What can hang from each mark
R: W
N: P W Y
D: W
W: D G N R
P: N
G: W Y
S: Y
Y: G N

Each row was made from one small tree. The marks that hang from a mark follow it in brackets, in alphabetical order. Every link used is in the known rows. Write each row's tree.
Known rows
N[Y[G[W]]]: -17.3, 14.1, -7.0, 40.5, 47.3, -27.3, -14.5, -14.0, 13.2, 38.7, 2.3, -0.1, 35.7, 16.8, -21.2, 67.7, -27.2, 0.9, -8.0, -11.4, 10.7, 35.5
D[W]: -5.8, 26.8, -17.9, 5.5, 16.7, -0.9, 14.3, -22.6, 36.3, 0.0, -8.8, -6.4, 34.8, 2.0, 25.4, -7.1, -5.2, 24.9, -16.9, 0.9, 9.0, 12.2
G[W[R] Y[N]]: -22.6, -20.6, 34.0, 30.1, 37.5, -14.6, 8.8, -46.9, 29.1, 38.7, -24.8, -1.4, 22.3, 12.9, 7.8, 61.1, -34.3, 44.9, -21.8, -9.1, -20.6, 36.6
G[W]: -19.3, -3.9, 22.1, 14.3, 27.0, -25.6, 3.2, -27.5, 26.0, 26.3, 7.5, -4.1, 15.4, -4.8, 4.0, 39.5, -13.1, 8.9, -16.7, -3.0, 6.4, 11.2
D[W[N[P]]]: 14.6, 29.1, -16.7, -4.9, 32.3, -7.6, 18.3, -3.3, 46.4, -6.9, -29.4, -12.6, 18.8, 1.9, 25.6, -27.9, 8.5, 33.5, -18.5, 23.4, -1.1, -0.2
N[Y[G]]: 0.8, 18.5, -27.0, 30.2, 41.1, -15.0, -14.0, 1.6, 1.3, 21.2, -13.5, 8.9, 43.3, 18.8, -17.6, 46.2, -18.7, 7.4, 5.6, -4.9, 5.6, 30.2
W[G N[P] R]: 11.3, -3.0, 4.3, -12.8, -1.2, -11.4, 22.6, -6.2, 50.1, 32.4, -26.7, -7.3, 4.9, 46.3, 8.3, 33.6, -14.9, 21.8, -11.4, 3.7, -10.3, 2.2
N[P W[D] Y[G]]: 34.4, 27.1, 3.5, 35.7, 37.5, -18.6, -4.4, -24.3, 2.9, 42.2, 3.7, 22.7, 58.7, 13.3, 10.2, 25.6, -8.4, 23.9, -7.4, 13.3, -11.8, 47.0
Y[G[W] N]: -22.4, 18.1, 20.6, 29.9, 49.7, -28.5, -4.1, -40.6, 16.4, 47.1, -3.1, 10.2, 33.1, -10.3, -6.6, 27.3, -37.2, 33.9, -0.3, -4.2, -10.2, 30.0
N[P W Y]: 40.7, 17.7, -1.2, 7.7, 41.9, -29.7, 16.4, -13.2, 10.0, 13.9, -4.8, 6.8, 25.4, 15.5, 2.2, 25.0, 4.7, 28.3, -2.2, 8.4, -13.3, 35.5
G[Y]: 5.8, -9.4, 20.7, 1.0, 35.0, -4.3, -2.3, -2.7, 14.6, 9.3, -37.8, -5.2, 25.8, 1.7, 15.2, 26.4, 5.0, 20.9, -7.4, 0.2, 3.4, 4.2
N[P W]: 46.9, 16.6, 20.2, -11.1, 39.0, -25.3, 18.9, -31.7, 19.6, 17.5, -4.4, 13.7, 20.3, 4.5, 13.1, -3.0, 5.6, 34.6, -8.9, 9.7, -10.1, 21.2
Y[N[P W]]: 38.8, 17.5, 27.6, -2.3, 42.9, -30.2, 27.0, -39.4, 13.9, 22.0, -13.2, 14.6, 21.7, -12.8, 18.7, -15.5, -4.0, 60.7, 7.5, 13.8, -35.9, 31.7
D[W[G]]: -12.0, 29.6, -2.6, -12.6, -9.2, 2.1, 20.4, -17.4, 49.2, 19.7, -10.4, -20.4, 31.4, 24.1, 32.0, 2.8, -7.7, 20.2, 0.2, -13.0, 8.9, 4.7
G[W[N] Y]: -12.8, -22.1, 30.6, 2.5, 52.3, -17.2, -20.5, -9.9, 27.9, 8.6, -29.7, -30.9, 9.3, -13.7, 25.1, 51.3, 6.0, 10.0, -22.0, 3.8, 11.0, -6.0
W[G N R]: -6.9, -13.2, -6.7, -11.2, -2.1, -4.3, 1.6, -14.4, 39.5, 20.6, -11.6, -16.4, 13.4, 30.4, 19.8, 58.5, -19.7, 9.0, -12.9, -10.3, -0.8, -1.8
P[N[W[D G R]]]: 12.1, -12.7, 23.8, 4.8, -19.7, -14.1, 22.3, -43.4, 52.4, 48.7, 5.7, 24.5, 42.1, 42.3, 25.2, 51.4, -35.0, 15.3, -21.1, -8.3, -18.7, 20.7
S[Y[G[W[N]]]]: -13.4, 21.9, -1.0, 29.4, 76.9, -8.1, -23.2, -5.8, 25.5, 51.2, -9.1, -5.2, 30.2, -12.4, 8.7, 26.9, -15.5, 11.7, -20.1, -25.9, 15.5, 9.5
Y[G[W[D N]]]: -26.7, 0.1, 14.7, 31.9, 33.8, -16.4, -35.5, -28.1, 20.1, 38.5, 8.9, -5.3, 41.8, -22.5, 24.4, 45.5, -16.1, 2.1, -24.7, 6.1, 9.5, 6.4
R[W[D G N[P]]]: -10.7, 3.1, 28.3, -8.7, -26.6, -5.3, 33.1, -12.1, 49.6, 38.3, -27.8, -8.5, 20.4, 32.3, 25.9, 1.7, -18.0, 17.4, -0.9, 21.2, -33.2, 5.9
W[D]: -14.9, -4.2, 10.1, 21.8, -4.2, -2.5, 3.5, -15.4, 11.1, 23.1, 2.2, 7.2, 41.3, -14.1, 30.1, 15.9, -6.3, 12.9, -12.3, 12.0, -7.3, 4.7
G[Y[N]]: -3.5, -7.7, 28.0, 9.7, 38.3, -7.7, 7.7, -10.2, 7.8, 12.0, -48.4, -2.4, 29.2, -15.8, 18.2, 12.0, -4.6, 47.3, 9.7, 5.9, -24.6, 11.7

Which tree is each row?
-19.2, -11.1, 17.2, -1.7, -21.1, -2.1, -8.8, 2.2, 26.7, 24.4, -7.6, -23.0, 31.4, -9.2, 49.6, 30.3, 1.5, 3.3, -0.3, 6.5, -4.1, -18.0 | W[D G N]
40.4, 8.5, -13.3, 19.3, 34.6, -21.8, 22.5, -33.5, 20.1, 23.5, 1.5, 15.3, 27.1, 42.6, -5.5, 54.1, -16.2, 30.1, -21.9, 0.9, -17.2, 51.6 | N[P W[R] Y]
24.3, 41.0, 4.7, 23.8, 78.3, -7.7, -2.9, -37.4, 2.0, 50.0, -10.2, 20.4, 53.0, -18.5, 21.4, -7.4, -18.3, 56.3, 5.3, -30.3, -15.5, 40.4 | S[Y[G N[W]]]
-1.7, 28.7, -68.1, 32.7, 44.9, 3.2, -16.3, -21.7, 34.0, 0.5, -12.0, -8.3, 47.7, 36.9, 5.7, 50.6, -30.4, 15.7, -30.2, -4.2, 13.4, 38.0 | D[W[N[Y[G]] R]]
-12.7, -14.2, 18.1, 31.5, 9.0, -17.9, 12.4, -32.6, 42.3, 44.8, 5.6, -1.0, 20.9, 11.6, 17.5, 44.8, -20.8, 19.6, -44.3, 21.5, -11.8, 18.4 | G[W[D N[P] R]]
-16.8, 13.2, -44.9, 11.6, -2.5, 3.0, 6.4, -8.4, 50.6, 5.1, -12.5, -31.9, 31.7, 48.7, 26.4, 59.6, -19.1, 9.8, -16.1, -14.4, 3.0, 18.6 | D[W[G N[Y] R]]
-3.5, 1.7, 60.7, 19.8, 46.3, -28.8, 25.9, -18.6, 29.8, 44.5, -45.9, -2.7, 11.8, 0.5, 2.3, 12.2, -10.3, 54.2, -3.4, 14.1, -28.4, 24.6 | G[W Y[N[P]]]
7.0, 7.1, -2.5, -2.4, 8.5, -20.0, 14.5, 34.1, 30.4, 18.6, -33.7, -25.1, 10.1, 28.9, 4.2, 33.8, 3.3, 11.5, 14.2, 11.1, -13.1, 1.5 | W[G N[P Y]]
-23.0, -9.8, -1.0, 7.8, -2.8, -1.5, 5.4, -25.3, 28.7, 5.6, -8.7, -4.2, 33.3, -4.5, 31.3, 16.7, -18.4, 9.6, -18.9, 18.4, -20.9, 7.2 | R[W[D N]]
17.4, 23.1, 11.5, 13.4, 57.8, -9.0, 15.5, -31.6, 3.9, 31.8, -5.4, 8.7, 39.6, -29.1, 34.8, -7.2, -4.9, 57.1, 2.4, -22.7, -27.1, 29.1 | S[Y[N[W]]]
-35.1, -16.9, 16.7, 42.8, -4.7, -11.5, 8.7, -53.7, 30.2, 50.3, 26.1, 9.2, 37.1, 12.2, 18.7, 64.5, -34.9, 10.5, -41.1, -2.2, -2.9, 28.6 | G[W[D R]]
-16.2, 20.2, -14.4, -1.2, -17.8, 5.7, 24.6, -38.3, 57.3, 27.3, -4.4, -11.3, 31.2, 53.3, 22.6, 28.2, -28.2, 22.7, -18.8, -22.6, 7.3, 21.5 | D[W[G R]]
-36.8, -25.0, 45.4, 48.4, 12.1, -5.6, 8.5, -51.6, 25.6, 53.6, -15.7, 0.8, 41.0, 2.0, 28.9, 59.3, -33.8, 42.2, -29.1, 1.8, -27.3, 37.5 | G[W[D R] Y[N]]
16.0, 4.5, 38.3, 9.2, 37.9, -16.8, 27.5, -2.3, 18.2, 24.7, -63.4, 7.1, 19.5, 1.2, 8.1, -10.4, -1.8, 61.2, 10.5, 19.9, -36.6, 18.6 | G[Y[N[P]]]
-4.7, 9.5, -41.7, 5.4, 21.2, 4.2, 3.8, -32.7, 47.6, -11.5, -7.5, -14.0, 27.6, 16.3, 30.2, 21.2, -17.7, 23.9, -38.0, 0.7, 5.8, 11.6 | D[W[N R]]
12.6, 20.6, 21.3, -21.9, 16.6, 1.8, 14.0, 9.0, 61.6, 13.3, -61.8, -35.4, 15.3, 28.5, 38.6, -9.2, 15.8, 34.0, -4.9, 8.4, -0.3, -5.9 | D[W[G[Y] N[P]]]
-33.0, -0.2, 27.3, 1.3, -41.4, 1.0, 27.8, -30.8, 38.5, 42.2, -5.0, 0.8, 39.1, 33.1, 26.0, 23.9, -30.4, 8.6, 1.8, -4.2, -22.5, 16.1 | R[W[D G]]
0.4, -6.9, 0.3, 23.0, -19.0, -4.5, 3.6, -42.3, 19.2, 41.7, 24.4, -2.1, 52.2, 40.1, 35.3, 86.5, -21.2, 11.9, -12.0, -17.9, -12.1, 42.2 | N[W[D G R] Y]
-3.9, 38.9, -2.8, 35.1, 59.2, -2.4, 4.5, -8.0, 5.8, 51.6, -26.2, 19.2, 47.2, -11.4, 3.0, -11.9, -25.4, 50.0, 11.0, -23.4, -17.7, 26.0 | S[Y[G N]]
-25.3, -36.7, 28.9, 32.4, 21.7, -2.0, -19.8, -34.8, 33.2, 30.0, -10.4, -16.2, 28.0, 2.7, 38.4, 77.3, -15.8, 9.5, -48.0, 6.1, 1.1, 14.8 | G[W[D N R] Y]
4.0, -9.9, 48.7, -5.5, -4.8, -0.6, 3.7, 18.0, 36.3, 37.0, -51.0, -21.2, 25.6, 12.0, 44.1, 13.9, 13.8, 21.0, -1.7, 19.4, -15.0, -13.8 | W[D G[Y] N[P]]
13.8, -1.0, -10.6, 4.4, 4.6, -14.3, 8.5, -36.9, 25.2, 28.2, 11.4, -5.8, 33.0, 50.9, 14.9, 87.1, -20.8, 13.4, -5.3, -27.1, -5.0, 40.4 | N[W[G R] Y]
15.2, 48.3, 7.4, 33.9, 60.7, -8.2, 26.0, -1.1, 15.0, 68.0, -42.1, 28.1, 39.8, 2.0, -9.7, -34.8, -22.2, 62.4, 9.3, -8.9, -30.1, 32.5 | S[Y[G N[P]]]
-29.0, -28.0, 37.8, 39.5, 10.9, -3.3, -2.1, -45.6, 31.4, 48.7, -3.8, -1.0, 38.5, 17.9, 25.2, 73.2, -26.5, 16.9, -42.7, -3.0, 0.5, 28.9 | G[W[D R] Y]
25.4, 12.7, 38.6, 16.8, 17.6, -20.3, 24.8, -42.8, 10.4, 35.6, -1.3, 19.8, 43.2, -23.5, 39.8, -14.2, -4.7, 59.1, -0.4, 25.4, -42.0, 30.8 | Y[N[P W[D]]]
-22.7, 32.9, 17.3, 46.3, 66.8, -14.5, 4.5, -23.6, 14.9, 71.8, -9.5, 10.6, 42.5, -12.1, -2.7, 10.8, -34.6, 44.5, -2.6, -29.5, -13.8, 34.6 | S[Y[G[W] N]]
-14.9, -31.0, 23.6, 4.6, -13.1, 12.5, -13.2, -10.8, 35.7, 32.7, -31.9, -22.4, 33.9, 24.8, 50.3, 63.8, -10.4, 12.5, -20.1, -2.7, -5.6, -0.3 | W[D G[Y] N R]
-27.8, 14.2, 6.6, 66.1, 32.6, 2.9, -4.1, -43.4, 27.3, 89.6, 18.8, 19.5, 58.0, 20.5, 8.9, 49.7, -46.1, 18.7, -42.5, -31.7, 5.4, 44.2 | S[Y[G[W[D R]]]]
30.3, -1.6, -10.5, 10.7, 41.6, -35.3, 12.6, -5.8, 24.0, 2.4, -12.2, 18.8, 30.8, 18.0, -6.7, 43.1, -11.0, 11.8, -4.4, 1.3, -13.1, 23.0 | P[N[W Y]]
10.5, 9.4, 31.4, -16.1, 14.0, -20.0, 11.0, -42.7, 20.4, 29.0, -3.1, -5.2, 29.8, -6.6, 37.1, 21.4, -8.8, 42.9, 22.2, -14.4, -25.1, 17.2 | Y[N[W[G]]]
24.7, -1.8, 35.7, -3.8, 57.8, -16.9, -3.1, -39.9, 5.0, 9.1, -29.6, -1.8, 32.3, -22.2, 35.9, 17.2, 2.0, 54.6, 5.5, -2.1, -21.8, 23.1 | G[Y[N[W]]]
5.9, 1.3, 26.4, 17.2, 17.2, -15.0, 3.9, -51.2, 1.0, 20.9, 11.1, 11.5, 50.4, -40.7, 51.0, 9.6, -7.5, 45.6, -0.8, 10.2, -31.6, 27.0 | Y[N[W[D]]]
16.6, 5.5, -18.2, 12.7, 34.9, -23.3, 9.4, 28.3, 15.5, 1.0, -31.2, -9.4, 12.7, 8.5, -0.3, 25.6, 5.8, 15.7, -0.9, 25.6, -14.0, 7.0 | W[N[P Y]]
3.5, -10.5, -21.8, 40.5, 2.9, -7.2, 11.4, 2.8, 21.0, 21.3, -13.4, 1.9, 32.9, 25.9, 11.5, 50.0, -13.6, 18.0, -27.2, 25.4, -23.0, 24.9 | W[D N[P Y] R]
-31.9, -25.3, 8.6, 35.1, 8.0, -11.2, -9.2, -41.7, 30.9, 32.1, 20.1, -6.0, 27.9, -2.7, 31.6, 66.7, -25.0, 6.2, -46.7, 6.3, -1.9, 13.7 | G[W[D N R]]
3.1, -7.6, 21.5, 2.7, -19.6, -1.7, 4.8, -60.4, 30.3, 46.9, 26.4, 4.9, 45.3, 26.7, 46.6, 58.3, -20.8, 19.3, -18.6, -17.3, -8.1, 29.7 | N[W[D G R]]
36.8, 34.4, 23.2, 13.3, 59.4, -17.3, 36.4, -23.2, 15.6, 44.8, -19.7, 18.4, 31.8, -14.2, 22.7, -32.6, -1.1, 69.0, 4.1, -8.0, -38.8, 33.6 | S[Y[N[P W]]]
21.2, 0.3, 6.8, -3.2, 13.8, -32.5, 17.4, -1.0, 37.0, 19.7, -15.8, 5.1, 29.3, 39.6, 0.3, 52.8, -11.7, 6.7, 11.4, -10.9, -16.9, 15.6 | P[N[W[G] Y]]
29.6, 11.5, 30.9, -7.0, 8.9, -21.9, 38.1, -53.1, 37.0, 51.1, -10.3, 11.1, 20.4, 37.6, 16.5, 22.6, -26.7, 59.4, 4.6, -6.1, -40.3, 40.7 | Y[N[P W[G R]]]
-36.5, 3.1, 20.3, 57.5, 17.2, -13.6, -0.5, -65.6, 21.7, 68.4, 15.3, 20.6, 53.5, 3.9, 7.5, 53.0, -57.4, 35.3, -24.4, -4.4, -20.0, 49.2 | Y[G[W[D R]] N]
15.8, -3.2, -33.4, 25.2, 28.5, -16.7, 14.1, 6.6, 25.5, 7.5, -23.8, -0.5, 13.5, 36.2, -9.0, 50.0, -14.3, 19.2, -17.5, 16.2, -16.4, 23.5 | W[N[P Y] R]
5.9, -10.1, -0.7, 21.0, 1.3, -5.0, 13.0, -17.0, 30.8, 28.8, -11.4, 9.3, 25.6, 11.7, 21.7, 22.0, -11.5, 24.5, -33.2, 28.1, -18.3, 10.1 | W[D N[P] R]
-11.1, 1.2, -18.6, 52.2, 42.7, -34.4, 5.5, -20.8, 44.7, 51.1, -10.8, 31.2, 32.3, 63.4, -50.6, 85.7, -60.0, -0.6, -26.7, -11.8, -3.1, 45.6 | P[N[Y[G[W[R]]]]]
